Every row comes from one small tree of marks. The marks that hang from a mark follow it in brackets, in the order of their numbers. Every link used is in the known rows. Which tree was each row made from?
Known rows:
Q688[Q817[Q576[Q579]]]: [  9  -6   2  -7  -5  -6  12   2  19  -3  13  -4   4   7  19  -6  11  12
 -24   5   4 -10  -6 -14  -5  -5  25   4  -5  32   1  -4   9]
Q817[Q688 Q931]: [  6  10   5  -1  -9  16   1  14  13   4   3 -12   6   4  19   3   2   9
 -21   4   0   6 -16 -13  -7  -9  25   4  -2  10   2  -5   7]
Q529[Q281[Q560]]: [ -6  11   5  -2  -6   6   3   2   2   6  11 -15  15 -11  18  15   3  -1
 -18  15   8  -9 -11 -20 -16   1  23   3  -1  23   6 -21   6]
Q191[Q529[Q270]]: [ -1   4   5  -9  -1  -1  10   9  10  15   6 -14   1  -2  18   2  17   7
 -24  17   8   1 -18 -19  -5  -3  20   0  -7  17   1  -4  16]
Q191[Q529[Q270 Q281[Q375 Q560]]]: [  1   8  11  -2  -5   3   7 -17  -2  13   4 -21   8  -4  19  20  14   1
 -25  20   4 -12  -9 -23 -19  -4  18   4  -3  19   3  -5  11]
Q251[Q270[Q375 Q529]]: [  1  12  12 -10  -4 -13  28  19  12   5   0 -14   0  -4  10   2   2   8
 -24  10  12 -17 -24 -22  -6 -13  15 -14 -11  35   6 -30   7]
Q529[Q270[Q251]]: [ -7   7   5  -2 -11   1  11  10   3   7   4 -15   9   5  16  -1   7  12
 -24   6  12   5 -16 -16  -6  -4  24  -1   0  20  10 -19  10]
Q251[Q270[Q375]]: [ -2  14  10  -7  -7  -9  23  24  13   6   3 -12  -4  -2   8  -1   2  10
 -21  10   9  -8 -13 -19  -8  -6  18 -11  -4  37   5 -24   6]
Q191[Q281[Q375] Q529[Q270[Q251]]]: [  5   2   9  -5 -15  -1  10 -11  -2  13  -1 -17   5   2  20   1   6   8
 -28  28   7  -5 -10 -16  -1  -4  13  -1  -4  28  10   2   3]
Q270[Q251 Q529]: [  1   7   5  -5 -11   0  12   5   9   4   4 -13  13  -5  15   3   4   3
 -22   9  14  -4 -23 -17  -2  -9  23  -3  -8  28  14 -24   3]
Q281[Q191[Q529[Q270]] Q375 Q560]: [  6   4   8   0  -1   3  10 -18  -2  12   5 -20  11  -7  16   9  17   2
 -19  22   4   1  -9 -21 -14  -7  15   5   6  18   6   5  10]
Q931[Q817[Q576[Q579[Q281]] Q688]]: [  7   4  -5  -4  -4  -2  23  11  10  -8  12 -15  11  11  20 -14   4  10
 -31   5   4  -7 -19  -6 -12  -4  23  11  -2  30  -7   1   4]
Q817[Q931]: [  1   8   4  -7  -7  10   1  12  15   7   6  -6   5  -2  17   1   9   8
 -20  14   5   3 -14 -26  -5  -3  24   2  -4  10   4  -6   8]
Q281[Q191[Q529] Q560]: [  4   4   1  -4  -2   4   8  -5   4   9  11 -14  15 -15  15   4  15  -7
 -13  24   6   3  -9 -16  -9  -4  18   3   1  22   6  -3   6]
Q817[Q576 Q688]: [  9   4   6  -6  -8   5  10  16  14   2  10 -13   6  12  21   6   3   6
 -19   1   2   6 -15  -9  -4 -11  25   3  -2  36   2  -5   3]
Q529[Q191 Q270]: [ -6   5   3   2  -4   4  10  15   0   6  12 -17   2  -3  14   6  14  13
 -25   8  13   2 -31 -21  -3   0  24   0   5  15   3 -11  10]
Q817[Q688]: [  4  11   4  -3  -5   8   6  16  13   5   7 -16   6  -3  17   4   0   8
 -19   1   6   2 -15  -6  -5  -5  25   1   0  28   3  -6   6]
Q817[Q576[Q579[Q281]] Q688 Q931]: [ 10   4   3  -6  -5   7  10   7  11  -2   6  -5  13  17  28 -12   6   9
 -26   4  -5  -3 -11  -8 -17 -10  19   6 -10  13  -6   0   5]
Q579[Q576[Q817]]: [  5  14   0   0  -9   4   8  11   8   3   9 -11   6   0  13   0   5   9
 -22   9   8  -2 -12 -16  10  -8  27 -19 -14  26   4   1  19]
Q251[Q270[Q529]]: [  1  10   9  -9  -2  -5  21  16  14   5   3 -14   5  -5  11   1   5   7
 -21  10  11 -10 -25 -25  -3  -9  16  -3 -11  35   5 -18   8]
Q560[Q281[Q375 Q529]]: [  1   8  10  -7 -11   7   5   5  16   5   0 -14   1 -13  12  -4   2  10
 -24  16  10 -19   2 -18  -5  -1  16   0   3  36   6   9   0]
Q281[Q191 Q375 Q529 Q560]: [  2   6   9   0  -6   8   8  -4   5   2   7 -18  16 -17   7  12  10  -2
 -12  14   7  -7   2 -18 -15  -7  10   6  14  30   7   9   1]
Q576[Q579[Q281] Q817]: [  2  14  -3  -8   3  -2   9   5  13  -4  13  -7   9  -9  20 -17   7  11
 -24   8   8 -15  -4 -11 -12  -1  21 -14 -14  25   0   3  11]
Q251[Q270[Q529[Q281]]]: [  0  11   7  -5  -5  -2  18  14   7   6   3 -15   9  -6  14  16   3   3
 -25  10  13 -16 -23 -25  -7  -8  14  -1 -13  32   4 -19   7]
Q281[Q529]: [ -5   6   7  -8  -6   4   7  24  17   6   7 -12   7 -12  10   4  10   4
 -17   9  12  -6  -8 -16  -5  -3  15  -1   2  30   2   1   7]
Q560[Q281[Q191 Q375 Q529]]: [  6   3   6  -3 -10   7   6   0  10   2   1 -15   9 -17  10  -1   4   5
 -22  19  11 -12   5 -17  -3  -4  10   5   9  30   8  18  -2]
Q529[Q191[Q281] Q270[Q251 Q375]]: [ -7   2   5   5 -21  -6  17  10 -14   5   4 -19   4   1  16   0   1  12
 -33  18  14  -7 -28 -10   1  -5  15 -12   3  20  11 -28   0]
Q191[Q529[Q281]]: [  2   7   2  -8  -6   3   5   7   9  12   8 -12   6 -11  18  16  13  -5
 -23  20  10  -5 -12 -19  -7   1  21   2 -11  24   3  -2   7]
Q931[Q817[Q688]]: [  4   9  -4   1  -8   5  14  18  12  -2   9 -22   4  -3  11   2   0  10
 -25   3   9   2 -24 -11  -1  -3  28   9   4  28   1  -5   6]
Q270[Q529]: [  1   7   6 -10   0  -1  10   8  14   6   6 -12   8 -11  17   3   5   6
 -20  11  13 -10 -25 -23  -3  -8  21  -2  -9  25   7 -15   8]
Q529[Q191 Q281]: [ -1   8  -1   4 -11   9   5  12   0   3  12 -16   6 -13  15  20   8   0
 -24  11  15  -4 -26 -21  -6   2  24   0   1  22   6 -11   0]
Q560[Q281]: [ -2   9   3  -8  -7   5   4   7  13   6   6  -9   4  -9  19 -12  -1  12
 -25  17  11  -9 -10 -19  -2   4  25   0  -4  28   8 -10   5]
Q251[Q270[Q375 Q529[Q191[Q281]]]]: [  2   5   8  -2 -11 -10  27  15  -4   5   3 -17   1  -9  11   2  -1   7
 -29  21  13 -23 -37 -19   4 -10   8 -15  -7  35   6 -27  -1]
Q579[Q281[Q529[Q191 Q270]] Q576]: [-10   5   5   6  -9   5  18  21 -12   6   7 -17  12   1   9  -7  15   6
 -32  13  12  -5 -29 -10   1  -6   9  -4   1  13  -5   0  15]
Q270[Q375 Q529]: [  0   8   9 -10  -4  -9  18  11  13   6   4 -12   3 -11  16   4   4   6
 -23  12  13 -17 -25 -20  -6 -11  19 -12 -10  25   8 -26   7]
Q191[Q529[Q270[Q251 Q375] Q281]]: [ -4   6   7  -2 -16  -9  17   6  -3  12  -1 -17   4   4  18  15  10   1
 -33  16  12  -6 -15 -12 -11  -8  17  -9 -10  17   8 -25   9]
Q576[Q579[Q281] Q817[Q931]]: [  6  12  -2  -6  -1   5   3   3  13  -3   8  -3   9  -2  21 -17   9  12
 -26  11   2 -11  -4 -18 -14  -4  21 -12 -16   7  -1   4  13]
Q270[Q251 Q375 Q529]: [  0   8  10  -6 -14  -9  19   8   7   3   2 -12   7  -4  15   3   1   4
 -24  10  14 -12 -22 -15  -5 -12  20 -13  -9  28  15 -35   3]
Q529[Q270]: [ -7   6   5  -6  -1   0  10  14   9   8   7 -14   4   0  17   1   8  15
 -24   9  11   0 -19 -21  -5  -2  22   1  -2  17   3 -10  15]

Write each row's tree:
[ -2   9  14  -6  -7   8   6   1  11   5   5 -17   9 -13   8   8   9   2
 -13  11   5 -14   0 -19 -16  -4  16   1   9  34   4  -1   2]
Q281[Q375 Q529 Q560]
[ 10  14  -3  -1  -3  11   4   4  11  -6   5  -9  10   3  25 -14   3  12
 -27   1  -2  -9  -5  -5 -14  -9  21  -9 -15   8  -3   6  11]
Q576[Q579[Q281] Q817[Q688 Q931]]
[  3   4   6  -7  -4   0  16  19  12  -2   7 -10  15   7  20  -9   6   4
 -23   1   3 -13  -4   2 -16 -10  10   3  -4  32 -10   8   4]
Q817[Q576[Q579[Q281[Q529]]] Q688]
[  4   7   7  -1 -16   2  11 -11  -1  11  -1 -19   5   2  18  19  12   2
 -30  16   9  -3  -9 -19 -12  -5  20   2  -5  22  10  -2   4]
Q191[Q529[Q270[Q251] Q281[Q375]]]
[  8   3  -3   0  -9  -2  18  14  17  -6  11 -17   7  11  19   0   4  11
 -26  -1   4  -5 -18  -9  -5  -5  29  11  -2  32  -6   0   9]
Q931[Q817[Q576[Q579] Q688]]
[ 13   2   7  -4 -11  12   4  15  14   2   6  -9   6  19  23   5   6   8
 -21   5  -4   9 -15 -15  -5 -13  25   6  -3  18   2  -4   5]
Q817[Q576 Q688 Q931]
[-11   1   6   6 -13   2  13   7  -7   3   4 -20  25  -2   9   5  12   2
 -17   9  10   2  -5 -10 -12 -10   9   4  13  16  10 -13   9]
Q281[Q191 Q529[Q270[Q251]] Q560]
[ 10   2   6  -2  -9   4   9  -8  -1   5   7 -17   5 -17  17   8   2   7
 -26  23  12 -19 -33 -24   3  -5  15  -4  -2  31   8  -2  -5]
Q270[Q529[Q191[Q281[Q375]]]]
[ 12  -8   4  -6  -8   1   6   0  17  -2   9  -1   5  15  21  -5  13  14
 -27   8  -2  -6  -5 -20  -6  -9  25   7  -7  15  -1  -3  11]
Q688[Q817[Q576[Q579] Q931]]
[ 15   4   3  -5  -7   6   7 -15   9   9   2 -14   4 -16  17  -4   8   2
 -25  28   7  -5  -1 -19  -2  -1  17   4  -1  28  11  17  -1]
Q560[Q281[Q191[Q529] Q375]]
[ 11  15   0   4 -11  15   7   9   0  -2   3 -11  10  13  19 -11   1   8
 -29   7  -2   2 -13  -4   2 -15  22 -14 -16   8  -1   5  15]
Q579[Q281 Q576[Q817[Q688 Q931]]]
[ -2   5   6 -11   0  -3  14  -3   5   1  15  -6  19   4  25 -15   9   4
 -20  14   2 -12  -8 -15 -22  -2  19   3  -6  30  -2 -15   6]
Q817[Q576[Q579[Q281[Q560]]]]
[ -4   9  10  -4  -6  -8  15  -1   0   5   4 -16  12 -12  19  18   1  -1
 -23  15  11 -25 -22 -20 -17 -11  18  -9  -9  21   8 -39   7]
Q270[Q375 Q529[Q281[Q560]]]
[ -3   9   7   4 -10  -3  16  -1  -8   3   9 -20  11 -16  15  22   6  -4
 -26  14  13 -24 -36 -20 -15  -9  20 -10  -3  19   9 -40   2]
Q270[Q375 Q529[Q191 Q281[Q560]]]
[ -5   4   3   0 -12  10   6  18   7   4   7 -15   4 -16  10  -5   7   5
 -26  14  15 -14 -17 -15   2   2  17  -1   6  28   5  -2   0]
Q560[Q281[Q529[Q191]]]
[ -1   9   4  -5  -6   6   4  -3   2  12   9 -15  12 -11  19  15  12  -8
 -19  22   7  -8 -12 -18 -14   0  21   2  -7  24   4 -14   8]
Q191[Q529[Q281[Q560]]]
[  4   7   5   0  -7 -11  27  13   1   3   0 -18  11  -8  11  21   2   0
 -27  14  14 -16 -21 -21  -8 -15   6  -7  -8  27   9 -20   3]
Q251[Q270[Q375 Q529[Q281[Q191]]]]
[-10   2  11   1  -5  -7  19  13  -3   5   3 -20  14  -8   9   6  12   5
 -20  12  10 -11  -8 -12 -14 -13   6  -5  11  13   3 -15  13]
Q281[Q191 Q529[Q270[Q375]] Q560]
[  8   7   2  -8  -2   0  15   9  10  -2  10  -8  12  10  27 -12   3   8
 -24   2   2  -7 -10  -2 -15  -6  20   4  -8  31  -6  -1   4]
Q817[Q576[Q579[Q281]] Q688]
[ 11  -7   2  -9  -5   0  11  -2  10  -4  10   2   8  15  22 -19  12  12
 -31  13  -2  -8  -6 -17 -12  -8  19   7  -8  14  -3  -1   7]
Q688[Q817[Q576[Q579[Q281]] Q931]]
[ -6   7   1  -2  -3   3  12  17   5   0  11 -12  10 -18  11  -9  13   2
 -23   9  13 -17 -15  -8 -14   3  12  -1   1  23  -5   3   2]
Q576[Q579[Q281[Q529[Q191]]]]
[ -5   9   6  -6  -8   4  15  21   2   7   4  -9  14  -5  11 -11   7   1
 -25  16  11  -7 -10  -9   0  -6  10  -4  -5  25  -4   3  11]
Q579[Q281[Q529] Q576]
[ -6   6   7   2  -7  -4  17  16  -1   6   8 -17  -4  -3  13   6  11  13
 -29   9  13  -5 -32 -19  -6  -5  23 -11   4  14   5 -23   9]
Q529[Q191 Q270[Q375]]
[  9   3   4   1 -11   2  13 -12   0  10   1 -18   9  -1  14   8  16   3
 -24  18   8   9  -7 -16  -7  -9  17   3   2  20  12   8   4]
Q281[Q191[Q529[Q270[Q251]]] Q375]
[ 12  12   1   1  -9  15   0  12  14  -3   5 -13   3   6  19   4   3  11
 -22   1  -1   3 -10 -12  -3 -13  26 -10  -9  13   5   2  10]
Q576[Q817[Q688 Q931]]
[  8  11   2   1 -14  11   2   9   9   3   6  -8   6   7  15   0   8  10
 -24  12   1   2 -12 -22   9 -12  26 -16 -16   9   3   3  21]
Q579[Q576[Q817[Q931]]]
[  8  11   7   5 -10   4  19   0   0   3   5 -21   3 -10   9  25   6   1
 -26  11  12 -18 -31 -29  -9  -8  16  -1  -4  35   7 -10  -5]
Q251[Q270[Q529[Q191 Q281[Q375]]]]
[ -2   5  14  -6 -10   5   5  -3   3   6   5 -16  12 -15  13   4   0   3
 -16  23   4 -21   0 -16  -9  -3   7   2   7  37   4   3   0]
Q191[Q281[Q375 Q529 Q560]]
[  8  15  -2   1  -3   4   6   9  19  -6   8 -14   5  -4  20   1   2  12
 -20  -8   3 -11  -4  -2  -8  -7  28 -12 -12  26  -1   4  13]
Q576[Q579 Q817[Q688]]
[-11   7   8  -3  -6   0  18  22  -4   9   3 -14  14   4  12 -11  10   8
 -29  14  11  -7 -16 -10  -1  -9   7  -3  -5  15  -6   2  20]
Q579[Q281[Q529[Q270]] Q576]
[  1   9   3   3  -8   1  19  14  -1   3   6 -20   6  -9  10  20   7   0
 -27  10  14 -15 -36 -25  -5  -6  16  -3  -7  30   6 -20   1]
Q251[Q270[Q529[Q191 Q281]]]
[  8  12  10  -4  -6   0  18   0   8   5   0 -18   5  -7  13  22   2   5
 -25  11  10 -19 -17 -29 -11  -9  14   0 -10  37   7  -9   1]
Q251[Q270[Q529[Q281[Q375]]]]
[ 15   8   2  -3  -6   6  16 -12  -3  11   4 -12  13  -9  15  -5  12  -5
 -25  30   7   3  -8 -13  -1  -6  12   0  -7  23   2  22   5]
Q579[Q281[Q191[Q529] Q375] Q576]
[  1   1   4  -3  -6  -8  16   1   1  11   0 -15   2  -5  19  -8   9   9
 -34  26  11  -8 -11 -14  -1  -7  12  -6  -4  12   7  -6  12]
Q560[Q281[Q191[Q529[Q270[Q375]]]]]
[  1  13   8  -8   0   7  10 -12   2   4  10 -13  11 -11  17  -8   3   5
 -19  20   6  -9  -6 -19 -22   0  20   3   4  31   6  -9  -1]
Q579[Q281[Q375 Q560]]
[ -3   4   8   5  -8   6   7 -11 -13   6   9 -22   8  -7  17   5   5  13
 -25  22   6 -13 -24 -21  -7  -1  16   1  10  23   6  -8   2]
Q529[Q191[Q281[Q375 Q560]] Q270]
[  0   2   5   7 -19   6  10  -6 -12   4   5 -21   5   0  16   5   3  14
 -29  19  11  -3 -23 -18   0  -2  18   0   8  26  12  -6  -3]
Q529[Q191[Q281[Q375]] Q270[Q251]]
[ 15   4   3  -6  -4   6   9  -9  12  10   6 -14   5 -16  13   9  15  -3
 -19  22   8   4  -5 -20  -6  -4  16   3   1  27   8  19   1]
Q281[Q191[Q529] Q375]
[ -7   2  11  -7  -6 -11  15  -2  -6  16   3 -16   7  -3  21  -3   6   7
 -26  31   5 -17 -17 -13  -8  -6  10  -9  -5  20   2 -22  14]
Q191[Q281[Q560] Q529[Q270[Q375]]]
[  4   3   3  -2  -7  -8  17   5   2   3   4 -16  12 -15  17  22   3  -1
 -26  16  16 -15 -21 -19  -8 -13  12  -6  -8  16  10 -17   5]
Q270[Q375 Q529[Q281[Q191]]]
